Each row comes from the steps of one path. Every step used is in the known rows, and no mark comes twice. Write the path behind each row, first mark first.
Known rows:
gifo naneb fuve vuve taku: -11.2	-2.3	1.7	5.4	-22.0	1.6	21.8	-7.2	4.7	-13.7	-9.7	-7.8	-12.8	-8.9	-7.5	-29.0	1.7	-11.4	23.0	2.6	18.2	-35.8	17.4	-23.4
gifo naneb fuve vuve: -11.7	10.9	11.4	2.7	-23.1	-6.3	11.7	-6.8	3.1	-7.3	-10.4	4.8	-16.0	2.0	2.3	-32.9	1.4	-13.3	12.2	5.6	14.6	-30.7	3.8	-25.5
muzut papiv: -14.9	-5.2	10.7	-1.1	-16.0	1.9	4.3	-5.3	-5.0	-3.4	2.5	3.9	2.6	15.6	0.0	1.5	4.3	2.5	2.5	-1.2	-3.1	-8.1	3.1	13.1
muzut vuve taku: -6.1	-21.3	-1.5	-1.8	-1.4	10.7	16.8	-5.2	3.6	-7.5	0.8	0.2	-0.9	13.7	-13.2	-0.3	-0.3	11.7	21.0	4.8	-2.9	-26.8	9.7	6.0
saledum gifo: -8.5	-2.0	12.9	0.8	-6.2	2.4	3.7	8.3	1.1	1.3	-5.9	13.2	-6.5	-3.2	1.6	-7.2	-1.2	-5.3	10.1	-1.7	5.4	-6.8	-1.7	3.5
fuve papiv muzut: -17.0	-14.6	15.7	-8.2	-14.1	-11.6	4.4	5.8	-5.9	-9.8	-2.5	20.1	-11.0	3.7	3.9	-10.6	16.1	5.5	-5.3	0.9	-9.3	-9.6	5.1	19.7
fuve papiv muzut vuve: -21.0	-13.6	14.6	-15.2	-12.6	-9.5	4.4	0.0	-5.0	-0.9	-0.5	22.4	-15.5	22.1	1.5	-13.2	13.9	19.0	0.9	4.2	-15.4	-16.6	-0.6	21.1
naneb gifo saledum: -3.5	-2.9	10.9	-3.1	-1.9	7.9	10.6	-1.8	1.3	-3.3	-1.8	4.3	-7.8	-1.9	20.4	-27.9	0.4	-10.8	15.2	9.0	-15.4	-30.0	16.3	2.3
fuve vuve taku: -10.8	-14.0	-1.0	7.2	-18.8	-3.2	13.9	-2.2	0.5	-14.9	2.2	-9.8	-2.7	-9.1	-7.1	-14.7	4.7	4.5	23.2	-4.6	7.0	-26.7	12.1	-3.8
muzut papiv fuve naneb gifo saledum: -26.9	7.1	30.1	-15.5	-32.5	8.0	6.1	-16.0	1.4	13.9	-10.6	-10.6	5.3	8.8	18.8	-37.5	22.3	1.4	33.0	-7.1	-14.8	-38.2	27.5	12.6
gifo saledum: -5.7	-10.1	11.9	4.9	-0.4	7.4	9.1	-5.9	-3.3	-11.9	-7.8	5.9	-1.6	4.8	8.7	-12.5	-4.5	-8.9	16.9	17.2	-7.3	-12.3	3.9	3.7
muzut vuve: -8.3	-7.6	8.5	-4.5	-1.4	2.7	6.8	-3.3	3.3	-0.9	0.9	13.0	-4.5	23.6	-3.6	-3.5	-0.1	11.6	10.4	7.1	-6.8	-21.6	-3.2	3.7
muzut papiv taku: -14.0	-14.3	18.7	-14.4	-15.9	-1.4	1.9	-18.2	-0.5	-7.4	-2.0	1.1	-4.3	7.9	-5.5	1.1	13.2	12.6	6.5	2.0	-18.3	-11.9	6.6	10.9
fuve naneb gifo: -14.5	2.2	18.8	-5.1	-19.7	1.2	4.8	2.3	3.9	6.2	4.0	7.8	-0.5	1.1	14.0	-22.7	14.0	-7.9	16.7	-11.5	-4.7	-40.9	18.8	-2.8
fuve vuve: -11.2	-1.4	7.5	5.2	-19.4	-11.5	3.2	-2.4	-1.8	-9.1	2.9	3.5	-6.0	1.5	2.8	-17.6	4.9	2.7	12.5	-1.8	2.5	-20.6	-0.9	-5.1
saledum gifo naneb fuve: -9.6	9.3	15.1	-0.9	-8.3	7.0	13.6	2.4	5.8	3.8	-17.9	14.1	-16.1	-1.8	3.2	-21.9	-4.8	-21.6	8.4	5.7	17.3	-17.0	3.5	-16.8
kini muzut vuve: -3.2	-4.3	0.7	-1.6	2.1	0.5	8.3	6.1	0.4	-7.3	-4.5	20.6	-5.0	19.9	-12.6	-9.4	-6.2	1.2	-4.2	5.5	-11.1	-33.0	-2.6	3.9
naneb gifo: -2.8	-0.4	7.5	-3.9	-5.4	2.1	8.5	5.6	4.8	-0.3	5.5	8.8	-4.5	-1.1	9.3	-15.8	6.5	-6.4	2.5	-4.0	-8.4	-34.0	15.1	1.0
papiv muzut vuve: -6.4	-16.1	8.4	-11.2	-7.2	-3.2	10.2	-0.9	4.1	0.7	-0.6	23.2	-9.3	25.3	-6.4	-1.1	11.8	15.4	-0.4	2.2	-10.7	-23.2	-4.5	19.2
fuve vuve muzut papiv taku: -25.3	-20.4	18.1	-4.9	-25.6	-8.8	11.5	-14.6	-1.6	-10.9	-8.8	-5.9	-3.6	0.6	1.9	-18.2	13.8	15.2	17.6	7.3	-11.4	-19.5	13.6	15.9
vuve fuve naneb gifo: -21.3	0.0	12.1	-0.7	-16.6	-0.5	15.2	0.8	9.7	11.7	-3.2	1.4	-1.9	-7.2	11.0	-30.2	13.5	-23.8	16.6	-4.6	-6.9	-47.7	20.6	4.4
naneb fuve vuve muzut kini: -12.5	-4.9	4.8	0.9	-7.4	-11.4	25.8	-2.5	-3.4	-9.5	-9.6	8.6	-2.6	1.7	11.4	-31.5	-5.3	-8.4	20.4	21.9	9.2	-37.1	8.7	13.6
naneb fuve: 0.4	-7.4	1.4	-1.9	4.0	-3.7	11.9	1.2	4.3	-12.9	0.0	7.2	-5.9	5.7	2.0	-7.4	0.7	-13.6	-1.4	8.1	11.1	-24.8	9.9	-6.0

Write each row's path:
-32.1	5.3	17.4	3.1	-31.0	0.2	19.1	-1.8	-1.1	5.9	-20.6	-1.1	-13.3	3.3	11.4	-37.2	-2.3	-12.0	17.9	3.6	22.7	-19.1	10.8	0.3 -> saledum gifo naneb fuve vuve muzut papiv
-24.5	-9.1	8.2	3.7	-6.7	-6.3	11.5	0.8	-2.1	-5.9	-7.0	4.1	-6.6	-5.5	3.2	-22.0	1.3	-15.1	4.3	12.8	-8.3	-13.2	7.7	12.2 -> vuve fuve papiv
-14.5	-15.6	8.0	12.0	-12.7	-6.4	17.0	4.7	-0.9	-11.8	-7.7	2.5	1.5	-2.8	6.5	-21.3	2.7	2.0	14.8	9.8	8.2	-23.4	9.2	8.2 -> fuve vuve muzut
-28.4	-12.8	26.7	-1.4	-27.8	7.3	16.0	-6.0	0.8	5.6	-18.4	-6.4	19.5	11.5	2.2	-16.8	21.3	9.7	24.4	0.8	6.1	-26.1	23.2	25.7 -> vuve muzut papiv fuve naneb
-18.7	4.5	18.0	-3.1	-10.8	0.0	9.9	-2.1	-3.9	-10.4	-12.9	11.0	-15.8	3.3	7.2	-28.4	-0.1	-14.9	5.0	13.5	5.4	-18.4	11.1	-13.9 -> gifo naneb fuve papiv
-12.8	8.1	22.1	4.8	-15.5	10.8	9.0	2.6	2.5	5.8	-18.9	17.1	-8.6	-3.3	-0.7	-15.6	-3.8	-10.2	14.7	2.5	6.4	-7.9	-4.2	-7.6 -> saledum gifo naneb
-22.4	-1.3	15.6	-0.3	-13.4	5.1	16.1	-6.6	6.2	9.6	-9.7	-2.6	-3.8	-6.1	20.7	-41.1	6.8	-30.0	28.1	9.4	-13.2	-44.1	22.2	6.3 -> vuve fuve naneb gifo saledum
-26.5	-6.9	11.0	-1.7	-12.3	0.4	14.3	-9.0	6.2	11.3	-6.9	5.9	-1.4	18.5	-3.5	-18.3	5.9	-7.1	23.4	7.9	-4.9	-34.6	2.4	7.7 -> muzut vuve fuve naneb
-15.7	4.7	27.1	-11.2	-19.7	7.3	8.8	-9.4	6.7	9.0	-13.2	-3.7	2.9	-2.8	18.0	-40.7	19.9	-3.3	34.9	-0.9	-10.4	-46.0	27.2	2.6 -> papiv fuve naneb gifo saledum
-23.5	2.2	22.8	-13.0	-20.2	-4.6	9.9	6.7	-2.1	1.6	-19.6	22.4	-27.8	-2.3	8.0	-32.0	8.0	-13.0	-1.8	1.9	8.0	-10.9	6.7	0.2 -> saledum gifo naneb fuve papiv muzut
-9.6	-2.0	4.3	1.8	-13.8	-0.4	5.2	5.0	-6.9	-10.8	-3.6	11.5	2.7	13.2	-9.7	-3.4	-2.9	-6.2	-10.8	-4.1	-7.0	-21.0	4.9	13.8 -> kini muzut papiv
-24.3	-7.4	11.3	-7.3	-15.5	-12.8	19.3	-3.2	-7.2	3.0	-11.9	23.5	-8.8	-0.8	2.9	-21.8	7.8	-7.1	5.2	18.5	-21.1	-17.7	-0.6	41.4 -> vuve fuve papiv muzut kini
-17.2	-26.5	-1.7	-19.0	-4.2	-5.6	17.8	-0.4	-1.1	-11.5	0.5	6.4	-19.8	13.2	-5.5	-15.4	11.8	9.6	5.4	3.7	-1.1	-30.3	20.1	13.8 -> naneb fuve papiv muzut vuve taku
-17.7	-5.1	-1.3	-0.6	-32.2	-3.9	14.6	-3.1	-1.0	-11.6	-9.3	-15.3	4.7	-3.6	-20.7	-23.9	11.0	10.2	14.0	-15.3	0.0	-37.8	21.4	10.0 -> kini muzut papiv fuve vuve taku
-15.7	1.7	22.4	-4.7	-16.2	5.5	7.3	-5.6	-0.3	4.4	-4.6	3.5	-3.3	0.7	22.9	-33.5	8.4	-12.9	29.4	0.4	-12.3	-38.0	20.1	-0.8 -> fuve naneb gifo saledum
-22.7	5.3	15.6	-6.7	-36.2	-10.3	3.5	-12.9	1.7	1.7	-3.7	-10.3	2.4	9.5	-2.5	-22.0	18.2	17.1	16.3	-9.1	0.4	-20.3	6.7	6.6 -> muzut papiv fuve vuve
-22.2	-7.7	11.9	7.5	-15.5	-0.8	14.8	-3.4	4.6	3.9	-8.5	4.1	3.4	-0.5	-0.5	-16.4	8.6	-20.8	17.7	4.2	1.3	-27.9	8.0	7.0 -> vuve fuve naneb
-30.0	-7.5	30.6	-7.9	-25.9	13.0	18.1	-9.6	1.3	12.0	-20.0	-12.2	12.3	5.2	23.1	-41.0	19.9	0.9	35.3	5.1	-9.4	-41.9	37.1	25.2 -> vuve muzut papiv fuve naneb gifo saledum
-22.7	10.0	23.6	-12.5	-29.0	5.1	7.5	-6.4	-1.8	7.4	-16.3	-3.8	4.7	5.7	9.5	-42.7	15.3	-8.3	19.2	-8.6	-18.6	-50.3	29.2	12.8 -> kini muzut papiv fuve naneb gifo saledum
-2.9	-6.8	11.5	-8.4	-13.2	-5.3	15.4	-2.4	-3.6	-1.4	-5.1	29.5	-1.2	8.2	-2.0	-2.8	8.0	6.9	4.5	10.4	-12.3	-20.3	-5.6	31.9 -> papiv muzut kini
-14.7	-4.8	8.1	-6.8	-0.7	-9.6	5.8	2.9	-5.0	-15.5	-0.4	6.5	-12.5	2.6	9.1	-20.0	1.9	-11.8	-1.3	8.6	5.4	-17.5	13.3	-2.6 -> naneb fuve papiv
-21.4	-8.3	6.0	-3.8	-35.5	-1.3	13.0	-13.2	1.6	-5.5	-2.1	-22.7	5.4	-0.3	-12.0	-18.4	18.5	20.3	27.3	-13.4	3.1	-25.6	20.3	8.8 -> muzut papiv fuve vuve taku
-21.7	2.0	15.2	7.9	-17.8	0.0	21.6	5.4	3.7	0.3	-23.4	5.4	-15.2	-8.5	10.2	-41.9	-4.8	-17.3	19.4	10.9	25.3	-25.7	9.8	-11.3 -> saledum gifo naneb fuve vuve muzut
-24.9	-13.8	7.8	-12.3	0.2	-9.7	10.1	-6.4	1.1	-9.7	-16.9	11.8	-20.3	2.1	-12.2	-31.0	2.4	-2.6	0.6	18.8	-35.0	-34.1	6.9	11.0 -> kini muzut vuve fuve papiv taku
-17.9	-2.8	18.1	-9.7	-18.4	-5.7	13.0	0.8	-2.5	-8.4	-14.7	21.0	-20.9	4.3	4.4	-25.5	12.4	-10.1	-5.1	8.0	2.6	-19.5	9.6	0.9 -> gifo naneb fuve papiv muzut
-23.4	2.5	7.7	-5.2	-7.5	4.0	18.0	-2.8	5.5	10.4	-13.8	7.4	-9.8	9.2	9.6	-49.3	-1.0	-25.3	20.2	9.4	-24.6	-61.7	17.9	8.4 -> kini muzut vuve fuve naneb gifo saledum
-19.6	-26.8	4.2	-13.8	-11.8	-0.6	14.0	0.7	-3.1	-7.8	-0.9	9.3	-12.4	11.5	-7.8	-8.2	13.3	21.1	11.3	1.2	-11.2	-21.2	11.7	23.1 -> fuve papiv muzut vuve taku
-22.0	-1.8	17.7	-18.3	-15.4	-5.1	12.7	-4.1	-0.5	0.4	-13.9	23.0	-26.0	22.6	1.8	-27.9	11.0	3.1	0.1	11.1	-4.6	-27.0	4.0	3.0 -> gifo naneb fuve papiv muzut vuve
